Every row comes from one small tree of marks. The marks that hang from a mark follow it in brackets, in the order of their numbers. Every link used is in the known rows. Which tree was each row made from?
In the rows, zero is written as 128.
Known rows:
Z_794[Z_264]: [137 122 124 139 142 112  75 140 110  67 102  83 141 120 106 138 119 116
  94]
Z_794[Z_264[Z_38[Z_985]]]: [ 90 148 119 131 131 124 133 139 162  99 123 109 142 150 114 113 111 123
 130]
Z_38[Z_264[Z_794] Z_362]: [118 115 149 149 102  96 149 139 130 184 122 159 151  98 100 136 102 120
 126]
Z_794[Z_264[Z_38[Z_362]]]: [140 123 130 107  94 151  96 169 113 143  98 142 143 106 116 129  67 138
 103]
Z_985[Z_38[Z_264] Z_794]: [154  93 108 128 183 111 125 102 131  76 139 124 124 135 157 134 140 107
 127]
Z_362[Z_794[Z_264]]: [137 147 137 142 142 117  85 142 109  85 137  59 119 143 101 140 163 103
  90]
Z_794[Z_264[Z_38]]: [127 123 116 118 111 134  89 151 117 113 105 106 141 111 110 142  87 130
 107]
Z_985[Z_794]: [152  77 134 109 148 140  64 119  87 114 143  98 111  85 141 149 129 117
 127]
Z_38[Z_264[Z_794] Z_362 Z_985]: [ 80 140 152 161 122  86 194 125 175 169 142 160 152 136 106 107 127 112
 149]
Z_560[Z_264[Z_38[Z_362] Z_794]]: [164 103 147 148  69 139 150 134  79 228 135 144 138  85 108 162 109 136
 157]
Z_264[Z_38 Z_794]: [102 110 124 118  76 126 126 139 119 206 127 115 130  73 102 173  96 132
 127]
Z_362[Z_38[Z_264 Z_985] Z_794]: [111 166 156 177 159 120 155 133 148 162 171 118 135 178 115  65 166  93
 176]
Z_560[Z_264[Z_38[Z_362]]]: [200 115 150 141 111 159 105 140  57 195 123 154 150  91 117 110 105 133
 156]
Z_260[Z_985]: [160 116 132 134 146 140  69  92 100  74 104  99 141 109 119 124 149 153
 134]
Z_260[Z_985[Z_38[Z_264 Z_362[Z_794]]]]: [177 156 132 146 161 131 148  96 139  87 130 137 137 178 137  99 185 136
 130]
Z_985[Z_38[Z_264 Z_362]]: [164 138 124 141 168 111 133 135 125 118 102 160 160 131 131  93 117 112
 114]
Z_260[Z_985[Z_38 Z_794]]: [174  82 103 110 167 149  94  68 121  31 128  90 104 136 172 161 171 149
 130]
Z_38[Z_264 Z_362[Z_794] Z_985[Z_260]]: [ 96 201 145 143 147 110 164 137 146 151 135 174 132 162 112  66 160 125
 136]

Write each row's tree:
[ 66 136 128 130  97 113 169 128 164 190 145 115 132 109 108 144 120 123
 152]
Z_264[Z_38[Z_985] Z_794]
[117 104 141  90 117 166 129 137 133 174 159 158 113 110 158 109 102 131
 158]
Z_264[Z_38[Z_362 Z_985[Z_794]]]
[115 173 155 117 118 154 142 156 134 205 163 133 126 133 120  81 141 114
 147]
Z_264[Z_38[Z_362[Z_794] Z_985]]
[140 112  85  94 154 130  95 112 101  81 105 118  95 109 164 163 139 142
 100]
Z_985[Z_38 Z_260 Z_794]
[ 94 127 116 108 149 126 111 108 127  97 132 127 100 120 149 127 146 139
 138]
Z_38[Z_985[Z_260 Z_794]]
[147 116  99 104 148 125 135 123 119 105 102 187 116 128 167 131 114 144
 113]
Z_985[Z_38[Z_264 Z_362] Z_260 Z_794]
[116 111 137 107  60 141 131 158 114 235 121 148 133  65 109 160  76 140
 124]
Z_264[Z_38[Z_362] Z_794]
[108  91 129 136 135 142 116 127 146  78 153  91 101 164 156 137 125 117
 152]
Z_362[Z_38[Z_985[Z_794[Z_264]]]]
[149  88  96 115 161 122  99 115 128  23 125  73 103 148 159 175 140 113
  90]
Z_985[Z_38 Z_794[Z_264]]
[ 98 129 121  75 103 167 133 138 129 173 129 187 102 107 161 118  95 161
 147]
Z_264[Z_38[Z_362 Z_985[Z_260 Z_794]]]
[106 152 128 146  70 126 197 124 119 213 125 175 128 121 116 141 126 159
 165]
Z_560[Z_264[Z_38[Z_362 Z_985[Z_260]] Z_794]]
[155 152 163 145 144 122 118 147 106 166 146 143 142 128 106  85 143 103
 123]
Z_38[Z_264 Z_362[Z_794]]
[ 70 197 110 120 114 127 148 143 156 114 129 112 109 171 111 122 147 138
 113]
Z_362[Z_794[Z_264[Z_38[Z_985[Z_260]]]]]
[113 173 155 145 141 121 133 147 148  99 152  94 123 177 113  97 165 101
 109]
Z_38[Z_362[Z_794[Z_264]] Z_985]
[102 149 133 121 113 139 138 157 156 126 118 142 144 146 123 100  91 131
 125]
Z_794[Z_264[Z_38[Z_362 Z_985]]]
[128 118 104 161 139  91 173  69 168  73 113 118 141 154 122 162 165 145
 130]
Z_260[Z_985[Z_38[Z_264[Z_794]]]]
[128 125 121 147 125  89 177 129 150 153 114 149 147 125 121 143 120 116
 111]
Z_985[Z_38[Z_264[Z_794] Z_362]]
[175  81 103 107 139 153 108  91 137   4 112 110 104 164 176 169 145 160
 102]
Z_260[Z_985[Z_38[Z_362] Z_794[Z_264]]]
